Known rows, with every step that occurs:
solop -> tasese -> bibi: .19, -.41, .25, -.20, -.15, -.11, .72, -.07, -.14, .09, .05, .25, -.03, .23, -.09, .07, .15, .12, -.12, -.29, .03, .26, -.20, .06, .06, .03, .05, -.06, .27, -.23, .14, .26, .11
tasese -> solop -> didere -> bibi -> bepab: .09, .22, .25, -.16, -.44, -.21, .25, .20, .43, .05, .05, .38, .38, .30, .26, .09, .18, .07, -.20, -.14, .07, .16, -.38, .08, .05, .08, .27, -.14, -.02, .02, .15, .13, .39
tasese -> bibi -> bepab: .06, -.04, .26, -.12, -.22, -.19, .03, -.03, .07, .08, -.04, .26, .18, .22, -.02, .10, .21, .03, -.06, -.17, -.06, .32, -.19, .03, -.13, -.01, -.10, -.02, .02, -.20, .10, .33, .08
bibi -> samo: .04, -.19, .21, -.11, -.11, .16, -.08, .14, -.20, .03, .03, .13, -.23, .09, -.06, -.05, .36, .01, -.10, -.30, .13, .07, -.06, .05, -.11, -.04, .06, -.04, .22, -.11, .05, .29, -.09
zumasa -> bibi -> didere: .12, .00, .26, -.13, -.13, -.09, .04, -.12, -.18, .03, .02, .22, -.03, .04, -.07, .13, .21, .15, -.13, -.18, .23, .23, -.30, .05, -.01, -.03, .02, -.09, .11, -.35, .02, .19, .03
tupun -> bepab: .05, -.14, .34, -.05, -.22, -.02, -.04, .04, -.01, .08, .01, .07, -.14, .00, -.29, .03, .42, -.19, -.10, -.02, -.04, .04, -.10, -.09, .05, .00, -.06, -.12, .15, -.04, .00, .05, -.15
didere -> vaziz -> bepab -> tupun: .23, -.03, -.11, -.02, -.24, .02, -.45, .12, .18, -.12, -.14, -.03, -.02, -.53, -.13, -.06, .48, -.08, -.18, .21, -.01, .09, .09, -.08, .11, .09, -.06, -.28, .13, .19, -.02, -.35, -.09
bepab -> vaziz -> didere: .00, -.24, .01, -.06, -.12, -.02, .14, .20, -.02, -.04, -.08, .00, -.07, -.02, -.02, .24, .34, .07, -.22, .08, .15, -.04, .15, -.06, .28, .07, .25, -.16, .17, .04, -.20, -.10, .03
didere -> vaziz -> bepab -> bibi -> tasese -> solop: .04, -.04, .18, -.11, -.29, -.23, -.20, .00, .41, -.03, .03, .22, .02, -.25, -.14, .05, -.06, .15, -.15, -.14, .03, .04, -.15, -.02, .11, .15, .22, -.19, .05, .10, .01, -.16, .03
tupun -> bepab -> vaziz -> didere: -.08, -.08, .12, .00, -.17, -.05, -.03, .26, .24, .03, -.08, -.02, .08, -.13, -.12, .26, .34, -.14, -.17, .18, .02, -.15, .13, -.11, .29, .07, .17, -.16, .05, .07, -.25, -.14, .01
tasese -> bibi -> didere -> vaziz: .12, -.09, .16, -.12, -.13, -.17, .29, .08, .34, .03, -.10, .13, .15, .11, .01, .14, .25, .12, -.17, -.16, .05, .38, -.29, .09, .08, .03, .11, -.03, -.13, -.21, -.05, .20, .14
tupun -> bepab -> bibi -> didere -> vaziz: -.03, .20, .20, -.01, -.13, -.15, -.16, .17, .44, .05, -.04, .11, .19, -.32, -.07, .12, .21, -.07, -.08, -.03, -.03, .15, -.37, -.07, .06, .01, .11, -.13, -.28, -.07, -.14, -.01, -.09
vaziz -> didere -> bibi -> rakal: .20, .10, .06, -.15, -.03, -.16, .16, -.21, -.09, -.01, -.02, .30, .12, .03, -.01, .19, .06, .04, -.35, -.04, .08, .20, .19, -.07, .16, -.04, .34, -.04, -.01, -.02, -.03, .31, .07
didere -> bibi -> rakal: .26, -.13, .25, -.17, -.07, -.13, .19, -.25, -.18, .00, -.02, .30, .00, -.12, -.03, .05, .12, .04, -.22, -.14, -.04, .33, .07, -.08, .02, -.07, .18, -.02, .05, -.05, .08, .22, .04
samo -> bibi -> rakal: .15, -.35, .20, -.19, -.10, -.10, .06, -.27, -.66, .03, .00, .27, -.13, .17, -.19, .05, .10, .20, -.21, -.15, .08, .28, -.05, -.09, -.05, -.08, .05, -.05, .09, -.07, .04, .34, -.29
tupun -> bepab -> vaziz -> didere -> bibi -> tasese -> solop: -.05, .12, .24, -.08, -.20, -.29, .07, .15, .53, .08, .00, .27, .28, -.22, -.11, .23, -.04, -.01, -.21, .02, -.09, -.19, -.02, -.05, .34, .15, .29, -.07, -.12, .01, -.13, -.21, .24
didere -> vaziz -> bepab -> bibi -> tasese: .07, .02, .10, -.05, -.10, -.16, -.41, -.09, .25, -.04, -.04, .16, .02, -.42, -.21, .00, .00, .14, -.12, -.14, -.04, .15, .04, -.06, .10, .07, .15, -.16, -.01, .08, -.07, -.06, -.03
rakal -> bibi -> didere: .05, -.09, .26, -.15, -.10, -.18, .10, -.07, -.05, .02, -.01, .15, -.01, .17, -.15, .21, .32, .05, -.14, -.25, .18, .25, -.20, .05, .01, -.03, -.01, .01, -.08, -.23, .06, .34, .01
tasese -> bibi -> rakal: .25, -.43, .25, -.21, -.12, -.19, .34, -.28, -.31, .05, -.01, .22, -.04, .18, -.11, .16, .12, .07, -.22, -.21, .03, .40, .03, -.01, -.09, -.04, .05, .03, .10, -.17, .08, .38, -.02
bibi -> didere: .08, -.07, .22, -.10, -.13, -.01, .11, -.03, -.15, .00, -.07, .12, -.06, .28, -.06, .14, .39, .10, -.16, -.17, .21, .12, -.21, .03, .04, .01, .06, -.12, .09, -.11, .01, .17, -.06
samo -> bibi -> didere -> vaziz -> bepab -> tupun: .12, .19, -.19, -.03, -.17, -.08, -.57, .11, -.05, -.09, -.19, .14, .30, -.37, -.14, -.04, .31, .17, -.17, .17, .03, .13, -.21, -.03, .08, .04, -.05, -.24, -.17, .15, -.10, -.14, -.17
zumasa -> bibi: .14, -.16, .28, -.14, -.16, -.06, .03, -.13, -.26, .03, .08, .18, -.23, -.10, -.19, .03, .24, .07, -.10, -.14, .10, .24, -.16, -.02, .00, -.05, .01, -.09, .27, -.31, .07, .07, -.04
solop -> didere -> vaziz -> bepab: .17, -.12, .02, -.06, -.32, .00, .00, .22, .49, -.08, -.08, .01, .12, .01, .03, .08, .43, .04, -.27, .05, .14, .18, .06, .06, .24, .10, .29, -.26, .17, .23, -.08, -.07, .21
solop -> didere -> vaziz: .17, -.19, .11, -.11, -.23, -.01, .34, .17, .28, -.03, -.01, .02, -.06, .09, .10, .07, .45, .08, -.28, -.08, .19, .24, -.09, .05, .23, .07, .29, -.19, .11, .01, -.04, .02, .12
didere -> vaziz -> bepab: .12, -.12, .07, -.04, -.27, .02, -.21, .12, .38, -.07, -.09, .01, -.06, -.14, -.12, .02, .39, -.03, -.16, .07, .03, .16, .10, -.02, .17, .07, .14, -.21, .19, .13, -.07, -.15, .03

Rows:
-.01, -.10, .14, -.10, -.07, .03, -.23, .14, -.23, .03, .08, .21, -.18, -.23, -.07, -.09, .17, .05, -.04, -.35, .03, .11, -.18, -.01, -.21, -.09, .15, -.03, .08, -.10, .02, .27, -.13 => bepab -> bibi -> samo
.12, -.17, .20, -.18, -.38, -.29, .09, .06, .70, -.03, .05, .18, .18, .08, -.06, .20, .08, .12, -.29, -.20, .22, .16, -.07, .14, .24, .18, .25, -.12, -.02, .04, .07, .08, .32 => rakal -> bibi -> tasese -> solop -> didere -> vaziz -> bepab
.03, -.01, .16, -.14, -.15, -.25, .23, .06, .33, .01, .00, .29, .17, -.10, -.03, .21, -.05, .21, -.26, -.09, .03, -.09, .01, -.01, .35, .15, .40, -.07, .00, .00, -.08, -.16, .26 => bepab -> vaziz -> didere -> bibi -> tasese -> solop
.11, -.16, .26, -.19, -.27, -.29, .32, -.11, -.10, .03, .16, .29, -.03, .13, -.05, .12, -.01, .28, -.24, -.36, .20, .03, -.33, .04, .06, .11, .33, -.15, .06, -.01, .11, .10, .05 => bepab -> bibi -> tasese -> solop -> didere
-.04, .11, -.05, -.07, -.02, .02, -.14, .39, .27, -.01, -.04, .20, .17, -.29, .12, .08, .18, .05, -.16, -.11, -.03, -.03, .12, .01, .16, -.01, .40, .00, -.01, .02, -.20, .07, .25 => bepab -> vaziz -> didere -> bibi -> samo
.30, .01, -.15, -.10, -.21, -.13, .12, .08, .32, -.03, -.17, .16, .44, -.24, .07, .10, .20, .12, -.19, .03, .06, .19, -.27, .09, .13, .13, -.04, -.22, -.06, -.01, .02, -.04, .21 => solop -> tasese -> bibi -> didere -> vaziz -> bepab -> tupun
.14, -.02, .39, -.18, -.20, -.23, .26, -.16, .09, .05, .08, .37, -.06, .00, -.15, -.01, .03, .15, -.18, -.29, -.04, .08, -.20, .01, .10, .08, .17, -.04, .11, -.11, .17, .02, .10 => didere -> bibi -> tasese -> solop
-.06, -.19, .23, -.06, -.23, -.01, -.10, .18, .10, .02, -.12, .10, .09, -.05, .12, .16, .35, .06, -.04, .00, .02, .09, -.07, -.05, .05, .06, -.07, -.13, .08, -.04, -.06, -.03, .05 => bibi -> bepab -> vaziz
.04, -.23, .36, -.20, -.19, -.19, .14, -.19, -.40, .08, .09, .36, -.16, .27, -.30, .00, -.01, .31, -.17, -.30, .08, .05, -.34, .00, .05, .07, .05, -.05, .12, -.10, .12, .12, -.20 => samo -> bibi -> tasese -> solop
.17, -.07, .04, -.13, -.23, -.12, .37, .10, .56, .01, -.12, .21, .40, .12, .05, .18, .10, .15, -.16, -.12, .09, .26, -.25, .14, .17, .10, .13, -.14, .03, -.07, -.03, .16, .35 => solop -> tasese -> bibi -> didere -> vaziz -> bepab
.06, .04, .10, -.07, -.09, -.18, -.03, .07, .28, .03, -.09, .19, .33, -.36, -.01, .28, .06, -.11, -.26, .17, -.11, .04, .24, -.14, .25, .00, .28, -.06, -.15, .06, -.21, .00, .16 => tupun -> bepab -> vaziz -> didere -> bibi -> rakal
.16, .14, -.10, -.05, -.17, -.15, -.47, .10, .36, -.10, -.16, .03, .23, -.45, -.08, .13, .39, -.04, -.17, .09, .12, .21, -.07, .02, .08, .06, -.12, -.16, -.22, .02, -.01, -.07, .04 => rakal -> bibi -> didere -> vaziz -> bepab -> tupun
-.01, -.03, .32, -.13, -.18, -.17, -.13, -.05, .08, .05, .01, .20, .04, .10, -.04, .15, .29, -.04, -.05, -.19, .08, .28, -.15, .01, -.09, -.02, -.16, -.01, -.04, -.21, .14, .35, .01 => rakal -> bibi -> bepab
.27, -.04, -.02, -.10, -.38, -.13, -.11, .07, .36, -.09, -.05, .11, .18, -.21, .01, .06, .26, .14, -.33, .03, .19, -.04, -.10, .07, .21, .24, .14, -.32, .09, .21, .06, -.29, .12 => bibi -> tasese -> solop -> didere -> vaziz -> bepab -> tupun
-.05, .14, .08, -.01, -.11, -.17, -.07, .30, .43, .04, -.06, .13, .29, -.38, -.11, .16, .24, -.15, -.17, .18, -.18, -.04, .11, -.12, .32, .02, .27, -.08, -.08, .08, -.23, -.21, .19 => tupun -> bepab -> vaziz -> didere -> bibi
.14, -.28, .26, -.18, -.43, -.08, .55, .13, .04, .00, .10, .14, -.11, .42, .01, .13, .38, .11, -.27, -.16, .27, .06, -.27, .08, .12, .10, .32, -.19, .27, .02, .11, .04, .12 => tasese -> solop -> didere
.19, .31, .07, -.12, -.41, -.23, .01, .17, .20, .00, .00, .36, .40, -.13, .25, .04, .30, .04, -.21, .01, .03, .09, -.41, .03, .00, .10, .11, -.21, -.08, .07, .19, -.09, .25 => tasese -> solop -> didere -> bibi -> bepab -> tupun
.02, .46, .08, -.07, -.14, -.14, -.14, .06, .26, .02, -.04, .34, .33, .07, .12, .16, .16, .00, -.19, .00, -.01, .13, -.03, -.03, .11, -.01, .20, -.10, -.09, .00, -.03, .22, .18 => vaziz -> didere -> bibi -> bepab
.02, -.04, -.01, -.11, -.42, -.05, -.16, .47, .65, -.05, .08, .19, .22, -.16, .15, .02, .13, .08, -.18, -.17, .16, .02, -.27, .11, .00, .10, .47, -.20, .03, .19, -.04, .02, .29 => tasese -> solop -> didere -> vaziz -> bepab -> bibi -> samo
.29, .00, -.19, -.03, -.31, -.02, -.25, .22, .26, -.13, -.12, -.03, .16, -.37, .02, .02, .51, .00, -.28, .19, .12, .09, .05, .00, .19, .12, .13, -.33, .08, .28, -.03, -.28, .08 => solop -> didere -> vaziz -> bepab -> tupun
.14, .08, .08, -.05, -.19, -.02, -.37, -.01, -.29, .00, -.10, .14, .05, -.18, .01, .02, .44, -.03, -.09, .03, .06, .08, -.16, -.06, -.10, .04, -.27, -.21, .05, -.04, .12, .01, -.17 => bibi -> bepab -> tupun
.03, .07, .11, -.08, -.26, -.17, .07, .29, .40, .02, -.09, .24, .47, -.11, .32, .13, .26, .11, -.13, -.04, -.06, .20, -.14, .02, .15, .04, .23, -.13, -.12, .07, -.06, -.01, .42 => solop -> didere -> bibi -> bepab -> vaziz
.06, -.04, .01, -.03, -.21, -.11, -.32, .13, .30, -.08, -.03, .09, .00, -.44, -.14, -.01, .22, .00, -.10, .02, -.06, .18, -.01, -.08, .08, .03, .21, -.20, .04, .15, -.08, -.16, -.01 => didere -> vaziz -> bepab -> bibi
-.10, .18, .05, -.01, -.07, -.01, -.30, .46, .49, .06, -.05, .19, .31, -.39, .00, .07, .19, -.17, -.11, .00, -.15, -.11, .08, -.04, .15, -.02, .28, .00, -.12, .05, -.24, .02, .22 => tupun -> bepab -> vaziz -> didere -> bibi -> samo
.11, -.11, .01, -.13, -.04, -.17, .18, -.01, .04, -.03, -.09, .21, .19, -.20, .10, .26, .05, .09, -.31, .06, .02, .14, .25, -.10, .26, .00, .38, -.06, -.04, .06, -.17, .07, .17 => bepab -> vaziz -> didere -> bibi -> rakal
.17, -.20, .26, -.18, -.31, -.13, .47, .04, .39, .01, .06, .13, -.04, .26, .08, .13, .19, .23, -.32, -.24, .25, .09, -.26, .11, .25, .19, .31, -.17, .11, -.05, .06, .04, .15 => bibi -> tasese -> solop -> didere -> vaziz
.10, -.24, .29, -.22, -.27, -.22, .35, -.10, -.33, .07, .11, .36, .01, .40, -.13, .04, .02, .38, -.26, -.34, .19, .07, -.35, .08, .11, .09, .24, -.11, .08, -.01, .11, .19, -.05 => samo -> bibi -> tasese -> solop -> didere
.05, -.10, .24, -.13, -.26, -.26, -.23, -.13, .00, -.01, .07, .30, -.04, -.09, -.27, .07, -.07, .17, -.13, -.21, .05, -.05, -.11, -.03, -.01, .10, .16, -.17, .15, .10, .10, -.08, -.04 => vaziz -> bepab -> bibi -> tasese -> solop
.12, -.12, .19, -.14, -.12, -.18, .28, -.06, -.07, .06, -.06, .20, .10, .31, -.10, .16, .24, .14, -.15, -.24, .06, .29, -.25, .08, -.04, -.01, .04, .00, -.03, -.20, .03, .31, .10 => tasese -> bibi -> didere
.18, .34, .05, -.05, -.15, -.13, -.37, -.01, -.05, .00, -.08, .30, .25, -.44, .06, -.08, .34, -.06, -.08, .04, -.16, .19, -.15, -.09, -.06, -.02, -.16, -.13, -.10, -.02, .14, -.05, -.01 => didere -> bibi -> bepab -> tupun
.05, .28, .02, -.09, -.02, .03, -.16, .20, .10, .01, .03, .29, .09, -.05, .01, -.01, .16, -.01, -.21, -.20, .04, .06, .06, .04, .05, -.06, .36, .01, .03, -.03, -.06, .31, .15 => vaziz -> didere -> bibi -> samo
.03, .11, .06, -.05, -.17, -.15, -.38, .03, -.03, -.05, -.07, .20, .14, -.12, -.16, .11, .18, .12, -.09, -.08, .08, .07, -.15, -.02, -.04, .00, .14, -.18, -.02, .12, -.06, .08, .01 => vaziz -> bepab -> bibi -> didere
.20, -.05, -.08, -.12, -.35, -.20, -.27, .06, .09, -.06, -.03, .23, .25, -.21, -.10, -.02, .10, .29, -.30, .02, .10, .00, -.23, .04, .18, .19, .14, -.27, -.04, .23, .04, -.23, -.01 => samo -> bibi -> tasese -> solop -> didere -> vaziz -> bepab -> tupun
.18, -.08, .19, -.17, -.38, -.18, .04, -.01, .56, -.01, .07, .24, .16, -.02, -.03, .14, -.01, .23, -.27, -.13, .25, .13, -.18, .13, .20, .17, .29, -.22, .17, -.08, .03, -.07, .37 => zumasa -> bibi -> tasese -> solop -> didere -> vaziz -> bepab
